Each row was made from one path, in order. Every step used is in the known rows, and no mark comes twice. Write each row's path.
Known rows
difo, duse, gekamu, turik, kono: [ 28.9   2.3 -34.6  26.5 -19.2 -45.4 -12.8   7.5  -6.1  -3.0 -40.0  -9.3
 -18.2 -11.0 -33.0  22.5 -33.9 -59.5  -1.2 -12.7 -31.4  32.4  14.8 -11.6]
lalap, duse, difo, turik: [ -7.4  -8.9 -10.1   8.6 -29.3 -32.6 -35.9 -35.3  26.5  25.4 -31.4   7.4
 -20.1  -8.4 -13.1   1.1  -4.8 -32.7 -40.7  29.8  -0.4 -15.2  48.8  -5.0]
turik, gekamu: [-22.1 -29.5  -5.5  -0.4  -7.9  -1.0  19.7  24.4   5.5  17.1 -16.8  15.2
  11.8  -9.5 -20.4   1.0  -5.8 -11.5  -2.1 -11.9   4.9   5.3   1.8  20.1]
kono, vege, gekamu: [-42.0  -4.0   6.0  73.5  27.0  33.5 -11.7 -24.7  20.7 -58.4 -18.6 -29.5
 -15.5 -10.7  18.9   7.3   2.0 -21.0 -10.0 -29.9 -15.6 -11.6  16.1  21.3]
difo, gekamu, turik: [  2.9  -8.1 -48.5  18.8  -2.4 -19.5   8.7 -26.6   9.6   8.3 -25.5  24.4
  -3.1  -3.4 -20.0  19.3 -27.1 -58.0   9.7 -27.9 -27.0  12.0  10.7 -18.3]
lalap, duse, gekamu, vege: [ -6.3  11.4 -28.1  14.0 -21.9 -25.1 -25.0 -21.4  48.7   5.2 -12.9  13.0
 -31.3 -12.2   2.9  -1.1  16.6 -18.1 -33.8  42.6 -10.6  -0.6  40.8   4.0]
kono, vege, gekamu, duse: [-27.6 -11.3  -2.0  78.4  23.9  27.0 -10.2 -17.9  19.3 -51.5 -21.4 -40.5
 -15.9 -18.8  10.5  16.9   5.3 -43.2  -6.8 -25.5  -9.7 -13.7  11.6  30.8]
vege, gekamu, lalap, duse: [-12.4 -11.9   8.6  67.3  23.7   1.7 -30.3 -21.6  37.2 -25.3 -51.9  -3.6
  -5.3 -18.1   1.5   1.5  23.2 -28.2 -12.6   2.7 -23.9  -2.2  23.6  14.3]
vege, gekamu: [-23.4  -6.6  16.6  59.6  19.7   0.6  -5.4   8.6  34.4 -35.1 -43.5  -5.1
  -2.5  -8.2   6.7  -1.4   6.2  -1.1  -5.7 -17.2 -33.2  -0.7  23.6   4.6]
lalap, duse, gekamu, difo, turik, kono: [  0.1   4.2 -42.6  22.2 -34.0 -30.2 -26.9 -39.6  30.7  12.5 -28.2  -6.2
 -33.3 -23.3  -7.8   1.4  -8.8 -67.2 -30.8  34.4  -4.7  -3.0  35.1  12.8]
lalap, duse, gekamu, turik, kono: [-14.3  17.0 -51.3  23.4 -18.3 -26.2 -24.2 -40.9  39.6  -8.0 -20.1  -0.5
 -35.9 -13.1 -19.9  -2.7   6.8 -37.3 -28.7  24.3 -17.4   1.3  33.5   2.5]
difo, duse, gekamu, lalap: [ 46.3 -13.1  -7.8  29.9 -15.8 -36.6 -24.8  10.3  -5.6  14.5 -34.9 -11.7
 -10.8 -20.1 -22.4  26.3 -26.1 -66.2  -7.0   4.0 -19.5  22.1  22.7  -8.9]
duse, difo, turik, kono, vege, gekamu, lalap: [  3.3  -6.7  -6.5  48.7 -23.8 -22.8 -10.2 -19.4 -20.7  -4.1 -65.4 -27.2
 -18.2 -12.0  -1.1  12.5 -35.0 -68.7 -26.9 -23.4 -10.7  -3.9  44.6 -10.4]
lalap, duse, difo: [-13.8  -6.4 -10.0   9.3 -17.7 -26.3 -35.8 -19.1  33.0  19.0 -13.2   2.2
 -20.3  -5.8 -11.6  -0.4  18.9 -16.9 -45.1  31.8  -5.3 -15.4  44.8  -3.8]
kono, vege, gekamu, lalap, duse, difo: [-27.5  -7.9   0.0  80.5  24.4  27.2 -31.9 -46.2  17.9 -44.4 -27.4 -30.2
 -17.3 -16.8  13.5  11.8  12.9 -45.6 -21.4 -17.5 -11.1 -14.7  23.0  19.3]
difo, duse: [ 17.8 -20.0   4.0   9.0  -7.2 -31.2 -18.0  25.9  -2.4  10.4 -26.6  -2.3
  -3.2  -4.9 -24.9  20.1 -21.2 -27.8  -3.2  -1.5 -17.8  16.9  12.5  -1.4]
vege, gekamu, duse, difo, turik, kono: [  0.8 -17.6  -1.1  73.8  -4.5 -22.7   0.6  16.2  16.3 -16.2 -68.1 -29.6
  -8.7 -19.1  -7.8  14.4 -10.8 -55.3  -9.0 -18.2 -23.2  -0.9  30.0  12.8]
turik, gekamu, lalap, duse: [-10.2 -35.4 -15.8   7.0  -4.1   0.0  -5.5  -7.3   7.1  27.4 -24.9  16.8
   9.8 -18.7 -26.6   4.0   9.5 -39.0  -8.6   7.8  15.1   3.6   0.9  28.9]
duse, gekamu: [ 11.5  11.6 -14.1  28.0 -19.7 -20.0  -0.4   5.7  20.8  -7.9 -16.1 -13.4
 -24.3 -19.5   2.6   1.6 -14.7 -36.4 -20.5   8.3 -19.1   0.3  41.3 -14.2]
lalap, duse: [-25.6  -5.1 -12.2   3.9  -7.2 -11.2 -29.4 -21.5  42.0   5.3  -6.8   6.9
 -19.8  -7.3  -8.1  -6.5  21.7  -7.3 -30.8  35.9  -4.0 -13.5  30.3  14.8]
lalap, duse, gekamu, difo: [  3.7   3.0 -35.6  22.9 -21.1 -25.7 -35.2 -33.2  42.1  13.6 -10.8   0.1
 -28.4 -22.8  -8.1   2.0  11.5 -50.2 -33.3  40.1  -4.7  -6.6  32.3   7.5]
difo, turik: [  2.6  -9.0  -0.6   6.4 -23.6 -22.4  -2.2 -17.3  -0.2   5.1 -53.2   9.3
  -9.9 -10.0  -3.7   2.7 -46.1 -40.4  -5.2  -2.1  -2.4  -6.9  30.7  -2.7]
gekamu, duse, difo, turik, kono: [ 29.0 -19.7 -22.6  27.9 -34.0 -43.3   0.3  20.8  -9.5  23.0 -48.1 -33.2
 -15.6 -20.8 -23.1  21.9 -20.3 -81.6 -20.1   1.4   4.6  -7.3  31.0   7.2]
kono, vege, gekamu, turik: [-38.2   5.9 -17.5  73.4  33.5  26.9 -16.5 -41.1  18.3 -65.5 -29.0 -18.5
 -17.8  -7.1   4.8  10.0   1.5 -28.0  -2.0 -39.8 -21.4  -4.7   6.4  14.5]

Write each row's path
[-26.8  -1.9 -11.5  39.3 -19.7  -0.5  10.0 -27.2 -10.6 -31.9 -63.0 -25.9
 -21.7 -11.1   8.1   4.0 -53.2 -55.3  -3.3 -28.6 -11.6  -1.9  27.0  19.6] : difo, turik, kono, vege, gekamu
[  5.6 -41.1 -16.4  13.6 -19.9 -19.3  17.6  36.0  -0.9  37.7 -25.1  -1.9
  10.9 -19.8 -34.6  16.7  -4.1 -48.9  -8.5  -8.3  14.8   2.6   4.1  22.4] : turik, gekamu, duse, difo
[-11.4 -18.9 -11.8   5.6 -30.6 -28.2 -27.4 -31.9  23.4  32.1 -31.2  14.4
 -13.4  -8.9 -19.7   2.7  -7.7 -32.6 -36.5  25.6   4.9 -11.9  41.0   1.4] : lalap, duse, difo, turik, gekamu
[-37.0   0.1 -20.9  65.8  -3.8   8.9   9.6   5.5  -6.5 -46.6 -32.5 -62.5
 -28.3 -11.8   5.9   9.6  -4.8 -48.6 -18.4 -33.6 -19.0  -1.6  20.6  31.3] : turik, kono, vege, gekamu, duse, difo
[  9.7  -4.5 -39.2  26.1 -22.9 -36.5   1.2  -7.5  -9.4  18.6 -33.5  -0.8
 -11.3  -2.8 -19.3  20.0 -24.1 -60.9 -20.2 -27.1 -25.6   7.6  34.8 -31.4] : duse, difo, gekamu, turik, kono
[  7.3   1.3 -35.6  20.1 -29.3 -30.3 -34.6 -43.9  37.8  16.7 -23.7   4.7
 -27.7 -24.0  -7.2   1.5  -5.8 -62.9 -30.7  39.4  -2.2  -6.1  35.1   7.9] : lalap, duse, gekamu, difo, turik
[ -9.1 -15.7 -17.2  12.8 -22.1 -25.2 -27.2 -29.9  32.3  31.2 -10.7   7.6
 -16.7  -8.1 -11.0   8.7   4.2 -35.4 -40.2  25.2  -8.5 -11.7  46.1  -6.3] : lalap, duse, difo, gekamu
[-14.0  -5.9 -41.1  16.9 -23.4 -29.9 -23.1 -37.5  24.2  22.1 -20.2   4.3
 -21.9  -3.8 -20.4   7.9   2.0 -44.2 -34.7  13.2 -15.9  -2.3  38.7  -6.8] : lalap, duse, difo, gekamu, turik, kono
[ -6.9   4.4 -44.5  32.4 -29.6 -17.6 -28.7 -52.7  27.9   1.2 -22.4 -15.0
 -36.8 -24.9  -2.2   4.2 -10.6 -72.0 -31.7  27.1  -0.5  -6.3  32.1  19.1] : lalap, duse, gekamu, difo, turik, kono, vege
[-19.1   6.5 -17.2  63.1  29.4 -10.3 -11.5 -12.8  32.1 -45.2 -56.6  10.9
  -5.1  -3.3 -13.2   2.9   7.0 -13.2   4.7 -31.0 -41.5  10.1   9.5  -4.7] : vege, gekamu, turik
[-41.6   2.7 -21.5  63.9  -0.5  14.4  -5.9 -18.5  -2.7 -45.9 -35.0 -54.2
 -30.5 -11.8   7.8   4.3   2.4 -46.5 -25.5 -22.9 -17.9  -2.3  24.8  28.3] : turik, kono, vege, gekamu, lalap, duse, difo
[-25.9  -6.4 -12.7  36.1 -21.3 -16.2 -30.3 -45.1  24.5  -2.2 -39.3 -12.3
 -26.8  -9.1  -3.7   3.0  -7.9 -39.8 -39.6  13.0  -7.4 -13.5  47.0   8.5] : lalap, duse, difo, turik, kono, vege, gekamu
[-23.2  -1.5 -17.6  22.7 -27.6  -4.5  10.9 -26.6 -18.2 -21.4 -52.6 -24.4
 -24.4 -10.4   4.3   3.3 -54.3 -56.6  -6.9 -22.4  -3.4  -3.9  26.1  18.6] : difo, turik, kono, vege
[-22.1 -12.4  -1.8  83.4  18.6  19.8 -14.3 -16.1  15.9 -45.2 -24.1 -41.9
 -17.1 -17.3   9.9  19.3   3.2 -47.8 -15.1 -27.4 -10.0 -14.6  18.2  22.3] : kono, vege, gekamu, duse, difo
[ 30.5   8.1 -35.8  34.5 -23.4 -31.4 -12.2   0.1  14.6   7.2 -21.5 -11.8
 -22.1 -28.4   0.4   9.5 -14.3 -70.2 -17.9   9.9 -11.2   4.4  25.4  -9.2] : duse, gekamu, difo
[ 17.5 -10.4 -15.2  17.4 -27.0 -36.7   2.3  10.8   0.9  32.4 -26.2  13.2
  -7.5  -1.3   3.7  22.7 -14.9 -40.3 -24.5  -9.1 -18.7   4.7  42.6 -30.5] : duse, difo, gekamu, vege
[ 35.4  -0.9 -27.7  25.8 -13.8 -45.3 -20.7   2.6   0.4   2.5 -35.7   0.4
 -14.5 -11.4 -33.8  25.4 -31.9 -55.3  -0.9  -7.2 -28.6  29.0  16.2 -17.3] : difo, duse, gekamu, turik
[  6.7  29.7 -56.6  34.1 -17.9 -29.6   3.1 -11.3   9.5 -25.5 -35.6 -13.0
 -32.1 -13.9 -16.2   3.3 -19.0 -52.6 -11.3 -13.6 -29.3  16.5  27.5 -15.8] : duse, gekamu, turik, kono
[-34.3  -6.8  -0.5  78.3  29.9  33.4 -30.2 -47.1  22.3 -50.7 -24.7 -28.6
 -17.3 -17.7  14.1   9.8  13.5 -40.2 -14.8 -16.6 -10.5 -12.2  16.0  28.2] : kono, vege, gekamu, lalap, duse
[ 37.7   6.0 -35.3  33.2 -33.7 -36.6 -10.5 -16.7   7.3  12.1 -39.6  -6.8
 -22.4 -29.8  -0.7  10.2 -37.5 -87.6 -14.5   7.1  -7.3   4.1  29.9 -10.7] : duse, gekamu, difo, turik
[  5.2  -9.4 -21.9  34.5 -11.5 -10.6 -39.1 -48.1  -4.3   6.3 -41.7 -19.1
 -22.0 -19.9  -9.1  10.7   5.8 -74.5 -32.9  14.7   6.5  -8.3  33.0  10.6] : gekamu, lalap, duse, difo, turik, kono, vege
[-29.3  10.7 -26.5  65.9  21.1  -9.3  -1.2  -7.7  21.5 -53.4 -63.6  -4.5
 -12.6  -2.5 -11.8   0.2   2.2 -17.5   4.1 -38.7 -46.0  14.1   8.9   4.3] : vege, gekamu, turik, kono
[ 36.8  -4.3  -9.7  18.6 -23.2 -44.4 -13.2  26.9   3.2  11.0 -31.6   4.9
 -14.8  -9.4 -11.8  25.7 -25.7 -38.7  -6.7   6.3 -24.9  30.1  23.7 -10.5] : difo, duse, gekamu, vege
[-17.4  23.1 -62.7  16.7   0.0 -24.7   0.9  -9.7  -4.5 -32.4 -42.8  -3.2
 -23.0   2.8 -30.3   2.0  -3.2 -32.0  -0.9 -29.3 -27.3  16.9   2.5  -3.0] : gekamu, turik, kono
[ 30.1   7.7 -42.9  34.6 -38.7 -36.3  -3.7 -13.1   0.0   6.5 -43.4 -17.1
 -26.9 -28.8   0.7   9.5 -41.1 -90.4 -14.6   2.5 -10.3   7.5  29.5  -4.3] : duse, gekamu, difo, turik, kono
[ -3.6 -32.5 -27.2   6.0 -11.5 -10.9   8.4  18.0  -2.6  31.3 -23.6  16.9
  12.6 -18.4 -23.0   7.8  -6.9 -45.5   1.4 -10.7  12.1  10.3 -14.6  25.4] : turik, gekamu, difo
[  9.5 -21.2  -1.0  11.7 -35.5 -33.7   0.0   0.4 -13.0  33.9 -50.3   7.3
  -0.2  -9.2 -16.5  10.3 -39.9 -45.9 -22.3 -11.7   2.1  -2.2  39.3 -16.5] : duse, difo, turik, gekamu
[  2.1  -4.0 -41.3  35.7 -18.7 -23.6   0.3 -19.8 -11.0   7.6 -28.9 -10.4
 -15.7  -3.4 -13.0  23.8 -25.5 -66.9 -20.5 -34.2 -22.2   4.5  32.6 -26.3] : duse, difo, gekamu, turik, kono, vege
[-44.0   0.1 -22.0  61.8   1.6  18.2  13.0   3.4  -3.0 -53.8 -31.1 -60.4
 -27.6 -13.1   7.3   8.0  -4.9 -44.8 -10.3 -31.1 -18.3  -1.5  13.4  39.9] : turik, kono, vege, gekamu, duse
[ -4.9 -17.0   5.7  69.0  16.2  -8.5  -2.6  19.7  34.1 -25.3 -47.7 -19.1
  -2.7 -19.4  -5.2  10.4  11.2 -32.3  -1.7 -10.6 -24.1  -3.1  16.8  19.3] : vege, gekamu, duse
[  4.8 -12.6 -23.6   9.4 -15.5 -17.7  17.9   4.5  13.0  20.0 -18.7  29.9
  -3.8  -2.9  12.7  21.4 -17.1 -34.5   1.9  -8.0 -20.8  13.3  21.2  -6.9] : difo, gekamu, vege
